Each row was made from one walk, in order. Every step used is in the known rows, and no mark comes twice. Write each row's walk.
Known rows:
tifuro -> bezezo -> mago -> gaki: [ 3.061  7.385  3.917 -0.429  1.130  3.162  0.874 -1.273 -4.442  1.762
  3.451 -0.276 -4.827  0.244  2.480 -2.070 -1.338  1.807  1.198  1.363
  2.347  0.333 -0.510 -0.238  3.333  2.078]
gaki -> liba -> galin -> tusid: [ 4.329  3.024 -0.853  3.359 -1.700  1.458  0.837  2.890 -2.662 -6.379
  1.718 -2.622  5.107 -1.664  0.246 -1.591 -2.546  1.389  4.570  0.361
  0.176 -1.834 -1.016  1.907  1.843 -0.597]
galin -> tusid -> gaki -> mago -> bezezo: [ 7.405  4.373 -0.452  3.166  1.744 -0.435  1.901 -2.865 -2.871  1.642
  2.004  0.631  1.851 -0.169  0.714  1.844  0.490 -2.045  3.160 -1.833
 -1.711 -0.610 -2.096  1.156 -0.959  2.156]
liba -> gaki -> mago -> bezezo -> tusid: [ 1.831  5.809  3.291  2.430  0.913 -1.200  3.580  0.339 -4.466  2.036
 -0.825 -0.380  1.215 -1.091  1.316  2.218  0.052  2.586 -0.503 -0.718
  1.234  1.526 -2.590 -1.401 -0.202  3.332]
liba -> bezezo: [ 3.497  5.389  0.665 -1.878  0.467  0.322  4.409  0.064 -2.095 -0.885
  1.499 -1.205 -0.270 -2.493  0.954 -2.537  0.468  0.829  2.675 -0.965
  0.110  1.068 -2.441  3.813 -1.981  3.865]
liba -> gaki -> mago: [ 2.434  5.790  1.249  1.928  0.960 -2.006  5.046 -0.620 -4.563 -1.692
  1.930  0.472  3.694 -2.127 -0.461  0.069  0.207 -0.877  4.507 -3.236
  1.642  2.552 -3.468  3.371 -0.272  3.443]
liba -> galin: [ 2.588  1.960  1.250  1.723 -0.113  1.570  2.477  2.980 -2.861 -2.243
 -0.342 -1.573  1.636 -1.157  1.244 -1.161 -2.555  2.704  1.843 -1.034
  1.973 -0.568 -0.707  0.629  1.251 -1.027]
gaki -> mago: [ 1.460  5.763  1.228  0.080  1.299  0.466  3.897 -1.467 -3.177  0.584
  1.951  0.008  1.772 -0.673  1.056  0.067  0.324 -0.759  2.994 -2.415
  1.294  1.908 -2.058  0.806  0.432  2.802]
tifuro -> bezezo -> tusid -> galin: [-0.192  4.338  2.076  0.626  1.323  3.214  2.122  0.221 -2.953 -1.357
  1.649 -0.188  0.756 -1.050  2.799  0.536 -1.147  2.761 -1.116 -0.376
  1.956  0.099 -0.113  0.624  0.401  3.016]
gaki -> liba -> bezezo -> mago: [ 4.165  7.669  2.898  0.067  0.674  2.099  2.693 -0.029 -4.001 -1.738
  2.521 -3.355 -1.542 -1.544  1.642 -3.512 -0.825  0.622  2.754  1.443
  0.946 -0.502 -2.421  2.876  0.495  5.754]
mago -> gaki -> liba -> duza: [ 0.833  8.384  0.704  0.939 -1.217  2.392  0.978  1.996 -3.224 -1.652
  0.566 -4.024 -1.152 -1.053  0.107 -1.531 -1.817  1.304  2.341  0.459
  5.020 -1.635 -1.808 -1.326  2.372  2.884]
mago -> bezezo: [ 5.115  3.540 -0.328  1.486  1.582  1.148  1.995 -0.478 -1.147  2.067
  0.555 -1.262  0.621 -0.481  1.510  1.077 -0.266  2.125  0.716 -0.580
 -0.722  0.170 -1.959 -0.385 -1.432  2.221]
galin -> liba -> gaki -> mago: [ 2.507  4.854  2.345  2.102  0.168 -3.649  4.925  1.302 -5.467 -2.532
  2.906 -0.640  4.809 -3.159 -1.311  1.341  0.498 -1.415  5.511 -2.104
  2.598  2.309 -3.537  2.440 -0.603  3.641]
bezezo -> mago: [ 4.682  5.633  3.937  0.370  1.516  2.668  1.849  0.028 -2.218  0.860
  1.965 -1.942 -1.776 -0.599  2.189 -2.134 -1.207  1.479  2.189  0.232
  0.067 -0.914 -1.840  0.976  1.829  2.478]
galin -> liba -> bezezo -> tusid -> gaki: [ 2.915  4.477  5.394  0.845 -0.160  0.211  2.320  2.398 -4.312  0.496
 -0.222  0.169 -0.347 -2.481  1.165 -0.427  0.335 -0.219  1.861 -0.012
  0.215 -1.421 -2.083  1.813 -0.104  4.148]
liba -> duza: [ 3.301  5.111  1.217  0.230 -0.424  0.828  1.882  2.046 -1.260  0.502
 -0.321 -2.729 -1.034 -1.422  0.791 -0.552 -1.382  0.677  3.413 -1.247
  4.185 -2.617 -1.235 -0.309  0.646  1.567]
duza -> mago: [ 1.972  4.131  2.249  0.270 -0.875  2.832  3.641  0.992  0.868  0.078
 -0.325 -1.288 -1.493 -0.020  1.374 -3.770 -0.730  2.950  1.891 -1.780
 -1.344 -0.967 -1.798  5.251 -2.119  0.382]
tifuro -> bezezo -> liba -> gaki: [ 1.709  2.884  0.986  2.245  1.431  1.635  2.617  1.335 -4.220 -2.330
  0.569  1.620  1.503 -1.375  1.334 -0.973 -0.998  1.896  3.780 -2.817
  2.093 -0.036 -1.137  3.281  0.857  3.323]
tifuro -> bezezo -> tusid -> galin -> liba -> gaki -> mago: [ 0.887  4.629  3.239  2.503  0.125 -3.005  4.387  0.967 -6.728 -2.695
  3.303 -0.108  4.181 -2.860 -0.093  2.600 -0.024 -0.861  3.728 -1.631
  4.275  1.956 -2.249  1.653 -0.259  4.499]
tifuro -> bezezo -> mago: [ 4.463  4.226  4.061  0.315  0.497  2.719  0.799 -0.395 -3.753  1.664
  2.497 -0.717 -3.449  0.508  3.494 -1.143 -1.766  0.794  3.306  0.378
  2.997 -1.864  0.485  0.639  2.223  3.529]
duza -> mago -> bezezo -> liba -> galin -> tusid: [ 5.800  1.621 -0.654  3.228  0.471  2.374  1.275  1.607 -0.593 -3.002
  0.178 -1.337  2.328 -0.368  0.751 -1.938 -2.053  2.663  2.368 -0.993
 -2.077 -3.204 -0.622  3.073 -0.024 -3.596]
bezezo -> mago -> duza: [ 5.590  5.749  1.517  2.726  0.768  0.836  1.263  0.016 -1.003  0.400
  1.917 -2.046 -3.583 -0.012  1.362 -3.160  1.111  0.132  1.451 -0.078
 -0.972 -0.674 -3.212 -0.801  1.022  1.246]
tifuro -> bezezo -> tusid -> duza -> mago -> gaki -> liba -> galin: [-1.380  5.604  3.619  2.351 -1.313  3.868  2.255  3.194 -4.027 -3.471
 -0.142 -2.053 -1.442 -0.247  1.943 -0.618 -3.585  4.259  0.338  1.657
  3.500 -0.648 -0.072  0.392  2.203  0.689]
tifuro -> bezezo: [ 2.296  2.252  1.534 -0.247 -0.504  2.210  1.336  0.073 -3.089  0.753
  1.458  0.717 -0.806  0.209  3.162  0.385 -1.351  1.042  3.604 -1.289
  3.558 -0.742  1.118  0.725  0.836  3.395]
liba -> galin -> tusid -> duza: [ 5.245  3.430  2.133  2.233  1.700  1.421  3.108  1.649  1.232 -4.269
  2.411 -0.626  3.134 -2.696  0.513  2.175 -1.706  1.162  5.791 -0.051
 -2.527 -1.160 -2.183  2.476  0.383 -0.747]
gaki -> liba -> duza -> mago -> bezezo -> tusid -> galin: [ 0.743  6.547  0.955  2.848  0.630  2.821  2.436  0.889 -1.604 -1.629
 -0.228 -3.791  0.573 -0.918  1.137 -0.750 -1.298  3.576 -2.557  0.377
  1.286 -1.541 -1.780  1.121 -1.632  2.514]

Which walk is each row?
[ 1.750  3.689  3.204  3.345  0.258 -2.423  4.050  4.289 -4.361 -5.178
  2.581 -1.874  5.301 -4.774 -1.037  0.751 -0.469  1.825  2.701 -0.394
  1.650  1.281 -3.748  2.846 -0.979  3.433]
bezezo -> tusid -> galin -> liba -> gaki
[ 1.163  4.922  4.227  1.024 -1.825  0.603  3.190  4.079 -0.456 -0.994
 -0.249 -4.262 -1.591 -1.685  0.313 -1.663 -1.268  2.309  1.188 -0.299
  2.948 -3.451 -1.559  2.724 -2.180  0.243]
bezezo -> tusid -> galin -> liba -> duza -> mago
[ 2.752  5.749 -0.875  3.912  1.617 -0.839  3.392 -0.452 -2.831 -1.719
  1.437  0.342  0.626 -0.678 -0.545 -1.794  2.419 -1.212  2.572 -3.479
 -0.094  1.688 -4.229  0.634  0.045  1.654]
bezezo -> liba -> gaki -> mago -> duza
[ 4.690  1.721 -0.340  2.538  0.859  2.534  0.843  2.309 -1.661 -4.316
  1.093 -0.856  3.416 -1.207  0.775 -1.707 -1.964  1.985  3.449 -1.140
 -1.386 -2.328 -0.706  1.758  2.067 -2.884]
bezezo -> liba -> galin -> tusid
[ 5.915  4.936 -0.424  2.562  2.038  1.565  0.481 -0.492 -2.107  1.464
 -0.196 -0.750 -0.033 -0.073  0.433  0.348 -0.549 -1.271  3.011 -2.540
  1.749 -4.574 -0.964 -0.538  0.929  0.579]
galin -> tusid -> gaki -> mago -> bezezo -> liba -> duza
[ 5.477  3.967  1.026  2.982  3.897  1.696  3.121 -0.336  0.271 -2.738
  2.253 -0.007  3.259 -1.675  0.750  3.380 -1.071  0.438  4.323 -0.994
 -2.849 -1.155 -1.964  1.061  0.091 -1.098]
gaki -> mago -> bezezo -> liba -> galin -> tusid -> duza
[ 3.196  5.398 -0.141  1.171  2.524  2.166  1.605  0.010 -2.101  2.379
 -0.812 -1.807 -1.063 -0.041  0.939  0.944 -0.697  0.608  1.388 -2.360
  3.703 -2.859 -0.889 -2.165  0.676  1.280]
gaki -> mago -> bezezo -> liba -> duza
[ 1.981  5.853  1.008  4.454  0.242 -3.444  3.875  1.209 -3.839 -3.069
  2.787 -1.358  2.302 -2.584 -1.152  0.027  2.399 -1.182  1.615 -1.687
  1.003  2.118 -4.604 -0.006 -0.833  2.192]
bezezo -> tusid -> galin -> liba -> gaki -> mago -> duza
[ 3.209  8.486  3.565 -0.371  1.919  3.056  1.643 -0.781 -3.409  1.176
  3.152 -1.327 -3.581 -0.607  1.237 -2.916 -0.793  2.233  0.388  1.426
  0.174  1.176 -2.698  0.059  3.097  1.296]
bezezo -> mago -> gaki
[ 2.873  6.523  0.381  0.730 -0.342  1.772  2.979  0.262 -4.017 -2.906
  1.273 -1.453  0.736 -2.049  0.717 -2.984  0.030 -0.680  3.110 -0.375
  0.332 -0.047 -2.400  4.682 -1.185  6.521]
tusid -> gaki -> liba -> bezezo
[ 4.378  3.653  2.842  1.820 -0.070  2.080  4.115  1.498  2.524 -3.332
  0.933 -1.259  0.356 -1.270  0.603 -1.213 -1.765  2.236  4.653 -0.693
 -3.295 -2.188 -2.203  6.273 -2.072 -1.806]
liba -> galin -> tusid -> duza -> mago
[ 4.751  4.005  0.753  3.001  1.850  1.471  1.724 -0.958 -4.042 -1.478
  1.395  1.590  3.101 -0.442  0.401 -0.512 -0.491 -2.493  4.121 -2.989
 -0.413 -1.389 -1.248  2.673  1.945 -0.080]
bezezo -> liba -> galin -> tusid -> gaki -> mago
[ 6.128  6.531  1.276  1.553  0.606 -0.141  2.520 -0.416 -1.641 -0.064
  2.434 -2.348 -4.598 -0.785  1.073 -4.022  1.724 -0.417  1.968  0.012
 -0.845 -0.242 -3.548  0.912 -0.398  2.231]
liba -> bezezo -> mago -> duza
[ 4.793  3.694  0.381  1.519  0.294  1.437  3.166 -0.496  0.322  2.140
 -0.371 -1.637 -1.328  0.432  1.578 -1.215 -0.486  3.000  0.398 -1.054
 -1.777 -1.065 -1.802  2.847 -3.413  1.010]
duza -> mago -> bezezo
[ 1.540  4.959  2.059  0.300 -0.050  3.704  2.639  1.945  0.763  0.803
 -1.982 -2.260 -3.035  0.103  1.108 -3.876 -1.275  2.590  1.740 -2.489
  1.531 -3.945 -0.830  3.478 -1.128 -0.393]
bezezo -> liba -> duza -> mago
[ 5.230  4.087  0.607  3.064  1.075 -3.521  4.002 -0.191 -4.467  0.101
  2.202 -1.231  3.605 -2.040 -0.548  2.885  0.408 -0.445  3.286 -1.441
  1.321  1.642 -3.078  0.459 -2.060  3.361]
galin -> liba -> gaki -> mago -> bezezo
[ 6.584  3.054  0.871  3.086  0.871  0.914  3.386  0.490  1.687 -0.747
  0.537 -1.820 -0.018 -0.545  0.887  0.847 -1.454  2.613  2.767 -0.121
 -3.257 -2.045 -1.836  3.516 -3.275 -1.267]
liba -> galin -> tusid -> duza -> mago -> bezezo
[-0.112  7.600  4.878 -0.107  1.933  2.418  4.648  1.459 -0.774 -1.886
  0.581 -1.286  0.029 -2.821  1.688  2.077 -0.231  2.580  1.783  1.027
 -1.016  0.798 -3.003  1.004 -0.489  5.550]
gaki -> liba -> bezezo -> tusid -> duza
[ 1.985  5.608  4.837  1.088  3.087  2.286  3.670  0.694  0.706  1.642
  0.035 -0.213 -0.071 -1.600  2.195  4.396 -0.361  3.437  0.597  0.593
 -2.089  0.300 -2.634 -1.455 -0.552  3.023]
mago -> bezezo -> tusid -> duza
[ 0.147  6.079  5.895  0.182  2.685  2.866  4.004  1.629  0.602  0.203
  0.171  0.000 -0.139 -2.177  2.230  3.102 -0.539  3.232  1.727  0.232
 -1.570  0.311 -2.508 -0.455  0.521  3.130]
bezezo -> tusid -> duza
[ 4.641  0.842 -0.357  2.324  0.233  2.574  0.184  1.910 -2.523 -3.781
  1.295 -0.071  2.507 -0.524  1.588 -0.889 -2.426  1.443  3.872 -1.131
  0.572 -3.200  0.866  1.332  2.397 -2.240]
tifuro -> bezezo -> liba -> galin -> tusid
[ 2.166  3.060  1.505  1.275  1.174  0.487  2.690  2.700 -2.188 -3.717
  4.412 -2.906  4.172 -3.470 -0.294  0.852 -0.149  0.771  2.304 -0.202
  0.931  0.465 -2.283  1.132 -1.334  2.234]
tusid -> galin -> liba
[ 3.766  5.323 -0.613  4.539  0.501 -3.486  4.002  0.389 -3.370 -3.800
  3.841 -1.304  2.622 -2.377 -1.511 -0.626  2.424 -2.371  3.165 -2.392
  0.629  2.314 -4.760  1.300 -1.524  2.063]
tusid -> galin -> liba -> gaki -> mago -> duza
[-0.181  6.187  3.247  3.120 -0.750  4.102  0.564  2.194 -4.294 -1.638
 -0.746 -0.944  1.378 -0.771  1.650 -1.206 -1.233  1.117  1.067  0.252
  0.755 -1.137 -1.611  0.462  2.155  5.306]
bezezo -> tusid -> gaki -> liba
[ 0.314  5.777  5.736  0.194  0.679  3.256  4.869  1.484  2.199  0.412
 -0.793 -0.624 -2.290 -0.834  1.985 -0.228 -0.773  3.926  1.363 -0.374
 -2.397 -0.851 -2.386  3.881 -1.931  1.257]
bezezo -> tusid -> duza -> mago
[ 3.668  5.861 -0.535  3.910  0.126 -2.648  3.761 -0.328 -2.938 -1.626
  1.866 -0.118  0.597 -1.237 -0.670 -1.460  2.256 -1.876  3.324 -2.966
  0.348  2.111 -4.584  1.148 -0.518  1.991]
liba -> gaki -> mago -> duza
[ 0.847  5.675  6.441 -0.382  0.178  1.020  5.633  2.631  1.186 -0.624
  0.467 -1.801 -2.104 -2.472  1.181  0.015 -0.062  2.986  2.191  0.407
 -1.737 -0.697 -2.871  4.583 -3.342  2.147]
galin -> liba -> bezezo -> tusid -> duza -> mago
[ 6.647  7.217  2.687  1.601  0.212  1.706  1.596 -0.566 -3.896 -2.614
  3.186 -2.550 -0.926 -1.778  1.114 -3.814 -0.737 -1.139  4.451  1.325
 -0.782 -2.151 -2.484  4.565  0.874  4.930]
galin -> tusid -> gaki -> liba -> bezezo -> mago
